Every row comes from one small tree of marks. The marks that hang from a mark follow it in brackets, in alphabetical order. Every link used is in the known rows. Which tree was each row made from?
Known rows
tusele{pofe{kizi{pibu}}}: [  0  -5   1  -2   6  -2  15  11   1   0   2   2  -7  -2  15   0  -6   0
   2  -4   3  -4 -10  -8  -2  -5  -8   0   7  -5   2]
kizi{mide narot pibu rori tomog}: [  7 -15  15   8  13   9  -5 -23 -11   7 -20 -18 -39  -3  -3  40   3  -7
  -5 -39   2   4 -43  -5 -20   2  13  15  12  -9 -16]
narot{kizi{mide rori tomog vuvo}}: [  4  -1   7  16  -7  10  -2  -6 -14  16  -5 -11 -21  -4 -13  47   7  -6
  -8 -19   2   4 -24  -7 -10  -2   7   2  16 -14  -4]
pibu{kizi{mide narot ronudid}}: [  0  -8   2   3   2   4  -3 -31  -2   0   2  -4 -22  -3  11  -2   8 -16
  -9 -16  10   0 -24  -3 -12  -1   8  -2   0  -4  -1]
narot{kizi{mide pupug tomog vuvo}}: [  1  -1  10  18  -4   7   9  -8 -14   9  -5  -9 -23  -3  -7  48   8 -15
  -5 -17   2   5 -17  -9  -9   3   8  10  12 -15  -2]
mide{kizi}: [  2   1   4  -2   3   0  -4   4   4   1  -1   0  -3   0  12  -4   0  -9
  -7 -10   1  -3   6   0  -2  -1  -2  -7   4   5  -5]
tomog{kizi}: [-4 -6 -8  3  2  0  9 -1  0  2  2  0  1 -4  4  9  3 11  3  4  7 -2 -4 -3
  3 -8 -3  4  2  7  4]
ronudid{kizi{pupug tomog}}: [ -1  -9   7  12   6   1  19   1  -4   3  -1  -2 -10   1  -2  34  -5 -19
 -18 -12  -7   3  -7   4  -3  -1   7   6   9  -9  -1]
ronudid{kizi{tomog vuvo}}: [  3  -6   4  15   2   8  10  -2  -3   1   4  -2  -4   1  -9  27  -9 -12
 -17 -12  -5   3  -9   1   2  -5   6   1  11  -9   2]
vuvo{kizi{pibu ronudid}}: [ -3  -8   7   8   3   6  -1 -20   0   0   0 -17  -2   5  -2  21   2  -9
  -5   0   1   1  -7  -6 -10   3   7  10   6  -7  -2]
vuvo{kizi{mide narot tomog}}: [  5 -12  11   6   6   6  -6 -23  -3   5  -8 -18  -4  -1   0  20  -2  -6
   0  -6   0   1 -18  -7  -6   0   7   9  15  -3   1]
pibu{kizi{mide pupug ronudid vuvo}}: [ -2  -8   4  12  -2   9  -2 -28 -10   3   5  -4 -30  -5   5  25   8 -20
 -12 -22   7   2 -21  -8 -15   0  10   6   5  -8   2]
pofe{kizi{pibu pupug}}: [ -4  -4   3   1  11  -2  17   9  -3   2  -2  -8 -19  -3  18  22   6  -5
  -1  -9   1   0 -20   5  -9  -2   1   6   3  -4  -5]
tomog{kizi{narot pibu ronudid rori}}: [ -7 -14  -4   8   4   6   9 -25   0   3  -4  -9 -21   0   2  23   9   7
   2 -11  13   0 -25  -9 -10  -4   3  12   0   0  -8]
pofe{kizi{ronudid rori tomog} tusele}: [ -2  -8   6   1   1   7   2   5   0  19  -3 -16 -26  -6  17  26   2  -8
   8 -17   0   1 -35  -1  -1 -12   1   5  12  -7   0]
tomog{kizi{mide ronudid vuvo}}: [ -5 -12  -7   9   1  11   0 -21  -4   4   4  -3 -17  -4   1  27   2  -4
   3  -8  11   1 -17 -15  -3  -9   3  10   5   5   1]
ronudid{kizi{narot pibu pupug}}: [ -2 -10   7  12  12   1  24 -11   0  -5  -4  -6 -17   7   8  21  -1 -14
 -20 -14  -2   2  -9   6  -9   4   7   9   0 -10  -9]
tomog{kizi{ronudid rori}}: [ -7 -11  -8   6  -1   5   3 -12  -1  10   2  -3 -12  -4  -3  24   7   5
   1  -3  10   0 -16  -9  -4  -9   0   6   3   4  -1]
kizi{pibu pupug rori tomog vuvo}: [  2 -11  15  21   2  13   4 -15 -17   7 -13 -16 -40  -2 -16  69   4  -3
  -3 -38  -4   6 -31 -10 -19   5  13  23  15 -17  -8]
mide{kizi{narot}}: [  3  -1   5  -3   5   1  -2  -8   7  -1  -4  -1  -6   2  15 -12   1  -7
  -3 -10   4  -3   0  -1  -3   2  -3  -6   0   4  -8]
pofe{tusele}: [ 1 -1  5 -1 -1  1 -2  4  2  3 -2 -9 -6  1 15 -3 -2  1  7 -6 -2  0 -1  1
  5 -3 -1  6  3 -2  2]
kizi{mide pupug tomog}: [  2 -12  14   6   8   3   2  -9 -14   8 -12  -8 -29  -7   0  43   1 -22
  -2 -25  -3   5 -20  -7 -10   3  10  17  11  -6  -4]
tusele{pofe{kizi{tomog}}}: [  1  -6   2  -2   3  -1  13  12   0   4   2   4  -6  -5  10   3  -8  -2
   5  -3   1  -3 -12 -10   2  -7  -8  -1  11  -5   6]
tusele{pofe}: [  2  -5   1  -1  -1  -1   7   2   1  -1   2   7   0   0   4  -6  -9   1
   2   1   2  -2   4 -12   1  -1  -8   0   5  -4   4]
pibu{kizi{narot}}: [  2  -1   0   3  -1  -1   3 -17   0  -3   3  -2  -7  -2  10 -12   8   2
  -6  -8   6  -2 -13   5  -7  -1   3  -6   0  -3   3]
ronudid{kizi{vuvo}}: [  1  -4   0  13   1   7  10  -1   0   0   7   1  -1   3  -2  17  -8  -9
 -19  -5  -3   1  -1   3   1  -5   4  -2   6  -6   1]
vuvo{kizi{mide pupug ronudid}}: [ -4 -14   9   8   4   7  -4 -24  -6   8  -2 -15 -13   1   2  33   3 -20
  -6  -4   2   3 -11 -11 -13   3   8  15  10  -5  -1]
tusele{pofe{kizi{narot pibu rori}}}: [  2  -8   2  -1   6   0  13   3   1   4  -2   0 -14  -1  14   3  -5   4
   2  -8   5  -4 -18  -9  -6  -4  -8   0   9  -7  -2]
mide{kizi{pibu rori vuvo}}: [  4  -2   7   7   2   8  -7  -3  -2   4  -4  -8 -18   1   4  22   1  -3
 -10 -26   1  -1  -8  -4 -12  -1   3  -1  10  -1 -11]
tusele{pofe{kizi}}: [  0  -5  -1  -4   3  -2  12  12   2   3   4   6  -3  -3  15  -4  -7   0
   3   2   3  -4  -7  -8   1  -6 -10  -3   8  -3   5]

Which tree is each row?
[  2 -11   8  18   5   8  18 -16  -2   0  -2  -4 -17   4  -4  31  -6 -13
 -14 -16  -4   3 -15  -1  -4   1   8   9   8 -12  -3] => ronudid{kizi{narot pupug tomog vuvo}}
[  0  -3   2  -3   2   2   2  17   0  17  -2 -14 -15  -5  26  12   3   5
   5 -10  -1  -2 -23   7   0 -13  -4   0  11  -2   1] => pofe{kizi{rori} tusele}
[ -4  -9   3   1   6   0  18   2   0   1   2   2 -18  -1  14  12  -4 -11
   2  -7   4  -2 -13 -13  -6  -1  -5   6   5  -9  -1] => tusele{pofe{kizi{pibu pupug ronudid}}}
[  1  -9   1   9   4   3  10  -7   2   6  -1  -2  -7   4   1  15  -3  -4
 -20  -8  -1   1 -12   7  -5  -4   3  -3   5  -6  -6] => ronudid{kizi{narot rori}}
[  4  -5   2   2   3   1  -2 -20  -4   0   0  -4 -15  -4  13  -6   7  -6
 -10 -15   8  -1 -20   3 -10  -2   6  -5   3  -1   1] => pibu{kizi{mide narot}}
[  3  -8   4  -2  12   3   5  -2  -2   6  -6  -8 -18  -7  16  11   1  -8
   4 -13   3  -1 -34   1  -4  -8   2   0   8   0  -3] => pofe{kizi{mide narot tomog}}
[ -5 -11  15  22   4  15   9 -30 -10  -3  -6 -14 -41   1 -15  56   3 -22
   3 -31   0   7 -27 -19 -14   9  15  27   4 -18  -8] => kizi{pibu pupug ronudid tomog vuvo}
[  4  -9   9   8  -1   6  -7  -8  -6  13  -4 -17   2  -2 -10  34  -1   3
  -3  -2  -4   2 -13  -4  -7  -2   5   6  19  -5   3] => vuvo{kizi{rori tomog}}
[  0   0   8  20 -10   7  10  -6 -13  15  -5 -10 -22  -2 -16  53   9  -3
  -5 -16   0   5 -19  -7 -10   2   6   8  13 -17  -3] => narot{kizi{pupug rori tomog vuvo}}
[  2 -10   3  -3  10   0  13   1   0   0  -2   1 -15  -2  20  -1  -6  -4
   2 -10   5  -3 -18 -10  -6  -4  -6   2   8  -5  -2] => tusele{pofe{kizi{mide narot pibu}}}
[ -7   1   6  20  -5   7  16 -17  -7   1   0 -10 -25   5  -7  39  12 -16
  -6 -13   5   4 -13  -9 -13   8   9  12   1 -19  -8] => narot{kizi{pibu pupug ronudid vuvo}}
[  2  -7   1  -5   6   0   9  10  -1   5   2   5  -9  -5  17   1  -8  -5
   0  -3   3  -4 -11  -9  -1  -7  -9  -2  10  -2   4] => tusele{pofe{kizi{mide}}}
[ -3  -9   7  11  -4   4   2 -20 -10  10   0  -8 -29  -6  -4  35  11 -14
 -11 -23   4   3 -27  -3 -16  -1  10   6   8 -11   2] => pibu{kizi{pupug ronudid rori tomog}}
[ -2 -13  12  11   6  11   2 -35  -3   4 -14 -16 -37   2 -13  34   6 -11
   2 -30   4   4 -41 -11 -18   5  12  16   2 -14 -16] => kizi{narot pibu ronudid rori tomog}
[  0 -13   6   9  11   2  15 -12  -3   2  -4  -3 -18   3  10  21  -3 -20
 -22 -14  -1   2 -12   3  -8   1   6   6   4  -6  -7] => ronudid{kizi{mide narot pupug}}
[  3 -12   3   8   8   5   5 -10  -3   9  -4  -4 -15   2   4  21  -4 -12
 -24 -15   0   1 -18   5 -10  -5   5  -1   8  -5  -8] => ronudid{kizi{mide narot rori}}
[  3  -4   8   1   7   3  -3  -9   3   2  -9  -8 -18   2  12   7   4  -3
  -9 -23   3  -2 -11   0 -13   2   2  -1   4   0 -15] => mide{kizi{narot pibu rori}}
[  1 -10   7  14  -3  12   1 -29  -6   8  -9  -7 -31   3  -7  32   5   7
   1 -18   3   3 -24 -10 -15   5   4  14   5  -9  -6] => kizi{narot pupug rori vuvo}
[  6  -4   8  12   0  12   0 -26  -1  -3  -6  -6 -14   1 -11  12  -4   4
  11 -15   1   2 -22 -10   0   2   5   8   5  -8  -1] => kizi{narot tomog vuvo}
[ -6 -11  10  11   4   5   5 -22  -3   1  -2 -18 -11   5   0  33   5 -14
  -5  -4   0   3  -9  -8 -14   7   9  17   7 -10  -3] => vuvo{kizi{pibu pupug ronudid}}
[ -1  -7   2  -2   3  -2  17  10   0   4   2   5 -10  -3  15   5  -5  -3
   2  -1   2  -3  -8  -9  -2  -4  -9   2   8  -5   4] => tusele{pofe{kizi{pupug}}}
[ -2  -4   5  -1   4   4  -3 -19   9  -1  -2  -1 -13   3  12  -8   2 -16
  -2 -11   7  -2  -4  -6  -5   3   0  -3  -3   2 -10] => mide{kizi{narot ronudid}}
[ -5 -14   0   7  11   1  13  -7  -9   1  -6  -7 -22  -4  12  35   7  -2
  -3 -16   7   0 -15  -6 -10  -3   5  17   5   3  -4] => tomog{kizi{mide pibu pupug}}
[  5  -5   5   7  -3   2   0 -18  -5   6  -2  -7 -16  -5  -1  11   8   3
  -7 -19   5   0 -27   2 -11  -3   6  -3   9  -7   2] => pibu{kizi{narot rori tomog}}
[  1  -3   6  -2   5   1   7  16   2  10  -2 -14 -12  -7  24   9  -1  -2
  12 -11  -3  -1 -23   5   6 -12  -1   3  11  -3   5] => pofe{kizi{tomog} tusele}
[ -7 -14   6   9  -1   8   4 -36  -2  10  -9  -7 -37   4  -4  28  10 -11
   0 -14   7   4 -27 -11 -18   8   5  15  -3 -10 -11] => kizi{narot pupug ronudid rori}
[  1  -7   1  -1   4   0  12  11  -1   5   0   1 -12  -3  12   9  -5   2
  -1  -7   3  -3 -15  -8  -6  -6  -8   0  10  -6   0] => tusele{pofe{kizi{pibu rori}}}
[ -1  -7  -1   1   0   5  10   0   2   3   7   5 -10  -2   9   3  -7  -5
   5  -2   5  -2 -12 -16   0  -6  -8   0   8  -6   5] => tusele{pofe{kizi{ronudid vuvo}}}
[ -2  -9   4   0   6   2  15   2   0   1   1   0 -15  -3   9  10  -6 -10
   4  -9   3  -2 -18 -13  -3  -4  -5   4   8  -9   1] => tusele{pofe{kizi{pibu ronudid tomog}}}
[  1  -9   3   2   4   3  11   4  -4   5   2   4 -17  -4  15  15  -7  -6
   2  -8   3  -2 -14 -14  -4  -5  -7   4  12  -5   4] => tusele{pofe{kizi{mide pupug vuvo}}}
[  4  -1   0  10  -8   6  -6 -11  -8   7   6  -4 -12  -5  -2  16   7   7
 -12 -16   4   0 -17   1 -10  -6   4  -6  10  -5   5] => pibu{kizi{rori vuvo}}
[  0  -4  -2  -2   5   2   6   1   2  11  -3  -5 -13  -3  14   5   5   7
   1  -4   5  -2 -29   5  -6  -8  -3  -5   5  -1  -4] => pofe{kizi{narot rori}}
[  4  -6  12  10   0   9  -4  -5  -6  11  -7  -6 -25  -3  -1  38   1 -10
  -6 -27  -2   1 -12  -8 -11   0   3   6  15  -3  -6] => mide{kizi{pupug rori tomog vuvo}}
[ -7  -8  -8  10  -2   9   5 -17   0   1   7  -1  -9  -2  -3  20   3   4
   6   0  10   0 -11 -14   1  -8   0   8   2   3   4] => tomog{kizi{ronudid vuvo}}
[  5  -8   3   3   0   3  -7 -20  -7   7  -2  -6 -21  -5   9   7   9  -1
 -14 -21   8  -1 -26   2 -16  -4   6  -5   7  -2  -1] => pibu{kizi{mide narot rori}}
